Known rows, with every way that one mark hangs from another
vipe[buza[fotan] nuzu[bukos]]: [ 0.39 -2.23 -1.68  1.76  2.13  0.18  1.54  1.34  0.64 -0.56 -5.98 -0.69
 -1.23  2.17 -1.92 -1.99  0.49 -0.69 -1.30 -1.16  2.17  1.96  3.77 -2.08
 -0.28 -0.20]
fotan[nuzu[vipe]]: [-0.15  0.14 -1.95  1.07  2.52  1.37  0.92  2.53  0.85 -0.56 -0.74 -0.48
 -1.86 -0.91 -1.46 -1.00  2.93 -1.84 -0.36 -0.21 -0.52 -0.35  0.71 -0.73
 -1.27 -0.50]
bukos[buza[fotan[nuzu[dulo vipe]]]]: [ 0.59 -1.49 -3.33  2.78  2.17  1.77  0.58  1.96  1.90 -0.06 -3.85 -0.10
  0.73 -1.54 -0.65 -0.86  1.26 -1.24 -1.37 -0.56  0.59 -0.01  0.20 -0.40
 -1.41 -0.11]
nuzu[fotan vipe]: [-0.93 -1.38 -1.12  0.58  2.03  0.74 -0.10  3.09  1.65 -0.17 -0.58 -0.50
 -1.05 -1.83 -1.86 -1.00  1.18  0.55 -1.71 -0.16 -0.29 -1.51  0.92 -1.54
 -1.53 -0.15]
bukos[nuzu[vipe]]: [-0.90  0.27 -0.81  0.30  2.76  1.24  0.80  2.51  1.10  1.10 -2.71 -0.28
  0.17 -2.61 -1.89  0.17  2.10 -0.09 -0.17 -0.51 -0.30 -0.13  1.22 -1.02
 -0.51  0.33]
gile[fotan zatekov]: [-1.54 -1.32 -1.79 -0.31  1.79  1.22  1.85  2.85  1.44  0.07 -2.33 -0.39
 -2.67 -0.80 -0.67 -2.33  2.68 -0.07 -1.56 -1.76  0.01 -0.41  2.50 -0.44
  0.40  0.04]
buza[fotan[nuzu[vipe]]]: [-0.63 -0.72 -2.83  1.87  2.37  1.46  0.79  2.28  1.35 -1.25 -2.32 -0.37
 -0.74 -0.06 -1.38 -1.17  2.11 -1.44 -1.40 -1.05 -0.45  0.27  1.42 -1.03
 -1.83 -0.48]
bukos[buza nuzu[dulo]]: [ 0.93  0.05 -1.11  0.99  2.39  1.31  0.39  2.11  2.13  3.20 -5.41 -0.33
  0.89 -3.55 -0.92 -0.09  2.23  0.08 -0.41 -0.08  0.99  1.70  1.37 -0.20
  0.48  0.35]
bukos[buza nuzu[dulo vipe]]: [ 0.30 -0.49 -1.32  1.14  2.54  1.51  0.68  2.21  1.66  2.22 -4.29  0.01
  1.58 -4.17 -1.22  0.48  1.22  0.08 -0.14  0.01  0.68 -0.32 -0.07 -0.32
 -0.13  0.67]
buza[fotan[nuzu[bukos]]]: [ 0.51 -0.53 -2.76  1.40  2.53  1.29  0.49  2.31  1.90 -1.24 -2.42 -0.87
 -0.08  2.43 -0.90 -2.44  2.28 -2.06 -0.67 -0.85  0.46  1.49  2.63 -2.02
 -1.54 -0.05]
gile[fotan[nuzu[bukos]]]: [ 0.64 -0.58 -2.94  0.32  2.38  1.31  0.91  2.95  1.74 -0.47 -1.48 -1.18
 -1.60  2.34 -0.27 -2.07  2.37 -2.46 -0.18 -0.73 -0.11  0.12  1.57 -0.49
 -1.06 -0.08]
vipe[buza[fotan]]: [-0.28 -1.94 -1.27  1.77  1.98  0.39  0.77  1.59  1.31 -0.61 -5.27 -0.69
 -1.47 -0.64 -1.85 -1.39  2.06 -0.52 -1.46 -1.85  1.21  1.61  4.35 -1.52
  0.07 -0.56]
fotan[nuzu[bukos[buza] dulo vipe]]: [ 1.59 -1.02 -2.73  1.55  2.60  1.63  0.74  2.40  1.42 -0.50 -1.42 -0.32
  0.91 -0.46 -0.59 -1.48  1.31 -2.20  0.76  0.54  1.01 -1.45 -0.75 -1.04
 -1.31  0.54]
fotan[nuzu[bukos dulo vipe[buza]]]: [ 1.77 -1.98 -2.15  1.60  2.21  1.06  0.99  2.00  0.53 -2.55 -1.15 -0.46
 -0.39  0.04 -0.92 -1.63  0.77 -3.07  0.93  0.40  1.70 -2.01 -0.72 -1.30
 -1.01  0.13]
buza[fotan]: [-0.92 -0.86 -1.66  0.93  2.29  0.72  0.41  2.40  2.08 -0.48 -4.19 -0.70
 -0.70 -0.06 -1.63 -1.27  2.11 -0.23 -2.06 -1.43  0.10  1.26  3.62 -1.48
 -0.41 -0.46]
nuzu[dulo]: [ 0.34 -0.63 -1.19  0.17  2.16  0.56  0.28  2.72  1.92 -0.70 -2.80 -0.66
 -0.93 -1.50 -1.22 -0.82  1.79 -1.03 -1.43  0.14  0.50 -0.48  0.98 -0.65
  0.25 -0.47]
fotan[nuzu[dulo[buza] vipe]]: [ 0.24 -0.58 -2.42  2.99  1.40  1.70  0.93  2.81  0.42 -1.05 -2.19  0.01
 -1.95 -1.76 -0.73 -0.43  1.93 -2.78 -0.54  0.87  0.29 -1.46 -0.96  0.08
 -1.46 -0.79]
buza[fotan[nuzu]]: [ 0.00 -0.17 -2.59  1.81  2.27  1.29  0.49  2.18  1.80 -0.27 -3.48 -0.71
 -1.31  0.55 -1.03 -1.77  3.15 -1.49 -1.75 -1.13 -0.12  2.24  2.82 -1.02
 -1.19 -0.81]
buza[fotan[nuzu[dulo vipe]]]: [ 0.15 -1.38 -3.13  2.04  2.11  1.45  0.43  2.35  1.72 -2.03 -2.45 -0.20
  0.16 -0.49 -0.83 -0.91  0.84 -1.78 -1.81 -0.27  0.12 -1.07 -0.46 -0.62
 -1.56 -0.38]
gile[fotan[nuzu[dulo vipe]] zatekov]: [-0.43 -1.86 -3.24  0.70  1.56  2.00  1.88  2.82  1.08 -1.47 -0.63  0.05
 -1.65 -1.20  0.18 -1.97  1.33 -1.63 -1.29 -0.57  0.13 -2.89 -1.67  0.42
 -0.73  0.11]
vipe[nuzu[bukos fotan]]: [ 0.41 -1.13 -1.27  0.41  2.11  0.33  0.36  2.79  1.44  0.73 -2.17 -0.80
 -1.58  1.40 -1.58 -2.18  0.55  0.34 -1.84  0.42  1.03  0.41  1.75 -1.95
 -1.26 -0.07]
vipe[buza[fotan[nuzu]]]: [ 0.71 -1.22 -2.27  2.71  1.94  0.97  0.83  1.31  1.07 -0.57 -4.47 -0.69
 -2.03  0.05 -1.16 -1.84  3.03 -1.86 -1.14 -1.55  0.99  2.48  3.56 -1.02
 -0.66 -0.93]

Rows
[-0.46 -0.69 -1.85  3.00  1.37  1.48  0.40  2.33  1.70  1.06 -6.69  0.02
  0.51 -2.08 -0.72  0.01  1.12 -0.64 -1.75 -0.31  0.93  1.17  1.60 -0.44
 -0.45 -0.22]
bukos[nuzu[dulo[buza[fotan]]]]
[ 0.37 -1.93 -1.55  1.94  1.05  0.84 -0.37  3.40  1.82 -0.61 -2.10 -0.43
 -0.39 -0.43 -0.69 -1.56  0.33 -0.98 -1.22  1.14  1.48 -1.68  0.43 -1.54
 -1.38 -0.06]
nuzu[bukos dulo[buza] fotan]
[ 0.32 -3.55 -2.03  1.63  2.02  0.56  0.82  1.95  1.35 -3.31 -3.42 -0.29
  1.47  0.19 -1.55 -1.28 -1.09 -1.40 -0.47 -0.73  2.00 -2.41  0.80 -2.17
 -0.66  0.50]
nuzu[bukos dulo vipe[buza[fotan]]]
[ 1.43 -1.07 -1.79  0.90  2.33  0.66  1.17  2.23  1.41  1.27 -4.93 -0.55
 -0.30  0.26 -1.21 -1.38  0.61 -0.56 -0.79  0.56  1.94  0.73  1.12 -0.99
  0.09  0.25]
vipe[nuzu[bukos[buza] dulo]]
[-0.93 -2.49 -2.51  2.62  1.53  1.25  0.79  2.85  1.30 -2.71 -3.51  0.02
  1.21  0.38 -1.20 -0.86 -0.77 -1.63 -0.89  0.02  1.13 -2.64  0.35 -1.72
 -1.49  0.30]
nuzu[bukos dulo[buza[fotan]] vipe]
[-1.39 -2.13 -2.34  2.95  1.27  1.26  0.73  2.70  1.24 -1.84 -4.54  0.17
 -0.18 -1.59 -1.32 -0.16  0.09 -1.10 -2.03 -0.26  0.57 -1.88  0.58 -0.76
 -1.10 -0.43]
nuzu[dulo[buza[fotan]] vipe]
[-0.39 -0.25 -2.69  3.66  1.43  1.63  0.80  2.30  1.00  0.10 -4.57 -0.38
 -2.35  0.10 -0.79 -1.48  3.31 -2.06 -1.58 -0.82  0.17  2.40  3.11 -0.63
 -1.46 -1.16]
dulo[buza[fotan[nuzu]]]
[-0.56 -0.62 -2.69  0.52  1.75  1.79  1.91  2.59  1.19  0.31 -1.48 -0.41
 -3.28 -0.03 -0.01 -2.71  3.59 -1.28 -1.26 -1.42 -0.15  0.45  1.68  0.09
 -0.30 -0.30]
gile[fotan[nuzu] zatekov]
[-0.26 -0.18 -1.64  1.87  2.57  1.44  0.57  1.67  2.23  3.36 -6.78 -0.40
  1.15 -2.16 -1.31 -0.57  2.69  0.83 -1.11 -1.68  0.62  3.53  4.07 -1.08
 -0.23  0.30]
bukos[buza[fotan] nuzu]
[ 0.73 -2.04 -2.37  1.46  2.36  0.96  0.27  2.25  2.69 -0.23 -4.89 -0.50
  2.10  0.40 -0.84 -1.62  0.53 -0.57 -0.93 -0.66  1.65  0.25  2.19 -1.77
 -0.45  0.58]
nuzu[bukos[buza[fotan]] dulo]
[ 0.74 -0.80 -2.94  1.81  2.01  1.25  0.11  2.27  2.20 -1.11 -3.56 -0.60
 -0.44  0.12 -0.45 -1.50  1.85 -1.82 -2.20 -0.37  0.42  0.98  0.84 -0.50
 -0.97 -0.70]
buza[fotan[nuzu[dulo]]]
[-0.63 -1.18 -3.08  3.40  1.77  1.84  1.12  2.55  0.70 -1.81 -2.59 -0.16
 -0.41  1.43 -1.04 -1.67  1.45 -2.59 -0.24 -0.44  0.42 -0.43  1.55 -1.76
 -2.43 -0.08]
dulo[buza[fotan[nuzu[bukos vipe]]]]
[-0.01 -2.61 -2.59  1.56  2.45  1.18  0.58  2.38  2.27 -1.20 -3.84 -0.23
  2.67 -0.16 -1.18 -1.10 -0.56 -0.51 -0.69 -0.60  1.30 -1.75  0.76 -1.88
 -1.00  0.89]
nuzu[bukos[buza[fotan]] dulo vipe]
[ 1.40 -1.87 -2.57  2.69  1.68  0.97  0.57  1.46  1.44 -1.22 -4.66 -0.53
 -1.16 -0.41 -0.62 -1.58  1.73 -2.25 -1.55 -0.79  1.49  1.15  1.57 -0.50
 -0.47 -0.88]
vipe[buza[fotan[nuzu[dulo]]]]
[ 1.37 -1.59 -1.98  2.00  1.96  1.04  0.91  1.84  0.45 -1.62 -2.03 -0.32
 -1.72 -1.86 -1.08 -0.86  1.55 -2.55 -0.17  0.13  1.13 -1.34 -0.47 -0.31
 -0.59 -0.59]
fotan[nuzu[dulo vipe[buza]]]
[-0.23 -1.96 -2.33  2.48  1.42  1.04  0.50  2.80  1.80 -1.82 -4.72 -0.32
  0.55  0.79 -0.83 -1.35  0.27 -1.69 -1.20 -0.06  1.39 -0.64  1.77 -1.66
 -0.92 -0.06]
nuzu[bukos dulo[buza[fotan]]]
[ 0.07  0.08 -1.01  2.08  1.46  1.38  0.62  2.62  1.17  1.67 -5.17 -0.06
 -0.63 -2.90 -0.83  0.24  2.03 -1.09 -0.60  0.49  0.84  0.82  0.89 -0.06
 -0.01 -0.30]
bukos[nuzu[dulo[buza]]]
[ 0.33 -0.14 -0.84  1.32  2.21  1.25 -0.18  2.22  2.24  4.52 -4.17 -0.49
  0.14 -3.49 -1.14 -0.79  2.59  1.62 -1.00 -0.51  0.57  2.38  2.68 -1.01
 -0.68  0.25]
bukos[buza nuzu[fotan]]
[ 0.60 -1.82 -0.68  1.67  1.55  0.01  0.69  1.70  0.61  1.52 -4.30 -0.70
 -3.65 -1.01 -1.90 -1.48  1.25  0.56 -2.28 -0.23  1.57  1.61  2.70 -0.98
 -0.36 -0.92]
vipe[buza nuzu[fotan]]
[ 0.53 -1.02 -1.65  1.93  1.41  0.73  1.33  2.73  0.48 -0.11 -4.64 -0.28
 -1.82  0.81 -1.14 -1.09  0.38 -1.74 -1.02  1.12  1.76 -0.22  0.64 -0.87
 -0.44 -0.39]
vipe[nuzu[bukos dulo[buza]]]
[ 0.18 -1.30 -2.22  1.75  2.50  0.81  1.30  1.78  1.58  1.52 -6.29 -0.55
 -0.03  1.61 -1.61 -1.81  0.98  0.19 -1.54 -1.01  1.53  2.61  3.71 -1.78
 -0.64  0.18]
vipe[nuzu[bukos[buza[fotan]]]]
[ 0.34 -2.28 -1.04  1.13  1.93  0.48  0.92  2.03  0.72 -1.72 -2.86 -0.32
 -1.02 -2.44 -1.79 -0.40  0.67 -1.26 -0.41 -0.20  1.28 -2.19  0.29 -0.78
  0.14 -0.21]
nuzu[dulo vipe[buza]]
[-0.43 -0.75 -2.99  0.75  2.26  1.53  1.15  2.85  1.15 -0.40 -1.31 -0.69
 -2.33 -0.05 -0.72 -0.82  2.21 -1.84 -0.96 -0.93 -0.94 -1.09  0.39  0.43
 -1.28 -0.45]
gile[fotan[nuzu[vipe]]]
[-0.16 -1.08 -2.96  1.58  2.66  1.48  0.74  2.47  1.44 -2.18 -1.34 -0.51
  0.64  1.90 -1.19 -1.99  1.25 -1.94 -0.38 -0.75  0.12 -0.67  1.24 -2.08
 -2.16  0.24]
buza[fotan[nuzu[bukos vipe]]]
[ 0.01 -1.49 -1.35  2.38  0.85  0.84 -0.31  3.23  1.69  0.31 -3.02 -0.29
 -1.76 -2.27 -0.79 -1.01  1.11 -0.43 -2.28  0.86  0.88 -0.86  0.68 -0.60
 -1.01 -0.75]
nuzu[dulo[buza] fotan]
[ 0.81 -2.69 -1.20  0.76  2.22  0.47  0.93  2.21  0.81 -2.74 -1.87 -0.43
  0.33 -0.60 -1.63 -1.13 -0.17 -1.83  0.57  0.12  1.87 -2.92  0.10 -1.76
 -0.26  0.47]
nuzu[bukos dulo vipe[buza]]
[ 0.22 -1.45 -1.54  2.68  0.75  0.69  0.40  2.83  0.93  1.33 -4.55 -0.13
 -2.93 -1.41 -1.00 -0.88  0.44 -0.02 -3.14  1.25  1.31  0.18  0.25 -0.12
 -0.95 -1.07]
vipe[nuzu[dulo[buza] fotan]]
[ 0.68 -1.81 -1.69  2.34  0.95  0.66  0.36  2.99  0.99  0.38 -3.58 -0.26
 -1.65  0.41 -0.87 -1.58 -0.57 -0.53 -2.10  1.51  1.92 -0.64  0.06 -1.18
 -1.33 -0.36]
vipe[nuzu[bukos dulo[buza] fotan]]
[-1.28 -1.22 -2.91  0.68  1.86  2.00  2.21  2.67  0.75 -0.75 -0.31 -0.11
 -2.63 -0.71 -0.32 -2.29  2.61 -1.28 -0.87 -1.37 -0.47 -1.56  0.31 -0.06
 -0.95  0.01]
gile[fotan[nuzu[vipe]] zatekov]
[ 1.11 -2.87 -2.00  1.87  1.82  0.17  1.20  1.48  1.01 -1.37 -6.07 -0.49
 -0.38  1.63 -1.43 -1.68 -0.82 -1.10 -1.66 -0.35  2.71  0.67  1.87 -1.57
 -0.08 -0.11]
vipe[buza[fotan] nuzu[bukos dulo]]
[ 1.06 -1.35 -1.81  1.63  2.44  1.11  1.33  1.90  0.14 -1.71 -0.89 -0.65
 -1.21  0.58 -1.48 -1.78  2.02 -2.73  1.37 -0.37  1.13 -0.81  1.27 -1.78
 -1.15  0.08]
fotan[nuzu[bukos vipe[buza]]]
[ 0.71 -2.47 -1.83  2.18  1.61  0.16  1.21  1.28  0.93 -0.45 -7.01 -0.38
 -1.77 -0.18 -1.51 -1.04  0.03 -0.50 -2.82 -0.66  2.15  1.35  2.09 -0.56
  0.30 -0.82]
vipe[buza[fotan] nuzu[dulo]]
[-0.09 -1.05 -2.84  0.15  2.01  1.78  1.96  2.73  1.29 -0.73 -0.51 -0.52
 -1.91  1.80  0.13 -3.46  2.70 -1.85 -0.13 -1.15  0.38 -0.40  1.54 -1.00
 -0.72  0.39]
gile[fotan[nuzu[bukos]] zatekov]
[ 0.87 -3.52 -1.29  1.19  1.70  0.39 -0.03  2.48  1.34 -2.13 -0.79 -0.44
  0.48 -1.06 -1.40 -1.48 -1.07 -0.64 -0.40  0.44  1.97 -3.32 -0.53 -2.09
 -1.16  0.50]
nuzu[bukos dulo fotan vipe[buza]]
[ 0.11 -1.57 -1.57 -0.11  2.50  0.77  0.55  3.02  1.57 -2.50 -0.78 -0.44
  1.06 -0.10 -1.46 -1.04 -0.12 -1.50 -0.04  0.49  0.74 -3.25 -0.67 -1.74
 -0.74  0.63]
nuzu[bukos dulo vipe]
[ 1.35 -2.45 -1.02  1.69  1.26 -0.02  0.39  1.87  0.93  0.75 -4.41 -0.54
 -2.70 -1.51 -1.39 -1.28  0.01  0.21 -2.75  0.56  2.15  0.30  0.76 -0.48
 -0.20 -0.87]
vipe[buza nuzu[dulo fotan]]
[-0.79 -1.56 -3.09  0.31  2.11  2.00  2.22  2.88  0.82 -1.65  0.47 -0.23
 -1.31  1.21 -0.22 -2.91  1.74 -1.80  0.14 -1.12  0.11 -2.51  0.14 -1.07
 -1.26  0.72]
gile[fotan[nuzu[bukos vipe]] zatekov]
[-0.28 -2.49 -0.77  1.44  1.76  0.43  0.32  2.23  0.90 -0.41 -1.52 -0.47
 -1.70 -2.47 -2.05 -1.08  1.00  0.25 -1.08 -0.56  0.85 -1.29  1.65 -1.54
 -1.00 -0.31]
nuzu[fotan vipe[buza]]
[-0.06 -1.85 -1.50  2.16  1.87  0.21  1.48  1.19  0.58  0.32 -6.84 -0.53
 -2.58  0.25 -2.02 -1.26  1.26 -0.18 -2.38 -1.43  1.60  2.66  3.91 -1.02
  0.10 -0.90]
vipe[buza[fotan] nuzu]
[ 0.79 -1.84 -3.51  0.46  2.18  1.50  0.78  3.08  1.61 -2.19 -0.54 -0.62
 -0.06  1.37 -0.07 -1.30  0.07 -2.75 -0.25  0.14  0.14 -3.14 -1.77 -0.13
 -1.46  0.32]
gile[fotan[nuzu[bukos dulo vipe]]]
[ 0.18 -1.29 -3.08  0.61  1.46  1.76  1.53  2.69  1.55 -0.55 -1.83 -0.25
 -2.35 -0.57  0.51 -2.52  2.35 -1.71 -1.60 -0.64  0.44 -0.87 -0.28  0.53
 -0.11 -0.24]
gile[fotan[nuzu[dulo]] zatekov]
[ 0.91 -1.36 -0.84  0.90  2.26  0.10  1.73  1.64  0.16  0.06 -4.42 -0.79
 -2.43  1.24 -1.99 -1.83  1.30 -1.13 -0.24 -0.34  2.01  1.27  3.02 -1.71
  0.16 -0.25]
vipe[buza nuzu[bukos]]
[ 0.65 -2.55 -1.82  1.06  2.09  1.00 -0.22  2.94  2.24 -0.04 -1.16 -0.35
  1.73 -1.55 -1.06 -1.38 -0.56  0.29 -0.60  0.60  1.36 -2.76 -0.53 -1.85
 -1.50  0.91]
nuzu[bukos[buza] dulo fotan vipe]
[-0.74 -1.93 -2.28  1.53  2.76  1.21  0.88  2.26  1.89 -0.47 -3.50 -0.37
  1.80  0.17 -1.75 -1.40  0.73 -0.09 -0.27 -1.36  0.79 -0.40  2.67 -2.37
 -1.23  0.84]
nuzu[bukos[buza[fotan]] vipe]
[ 1.44 -1.27 -3.31  0.31  2.08  1.31  0.56  2.99  2.10 -1.18 -1.69 -0.95
 -0.73  1.90  0.26 -1.81  1.08 -2.84 -0.58  0.04  0.46 -1.10 -0.33  0.06
 -0.88 -0.02]
gile[fotan[nuzu[bukos dulo]]]
[ 0.99 -0.90 -1.56  0.07  2.30  0.35  0.99  2.56  1.22 -0.56 -3.48 -0.61
 -0.75  1.20 -1.33 -1.49  0.24 -1.18 -1.22  0.82  1.47 -0.24  0.37 -1.23
 -0.14 -0.01]
vipe[nuzu[bukos dulo]]
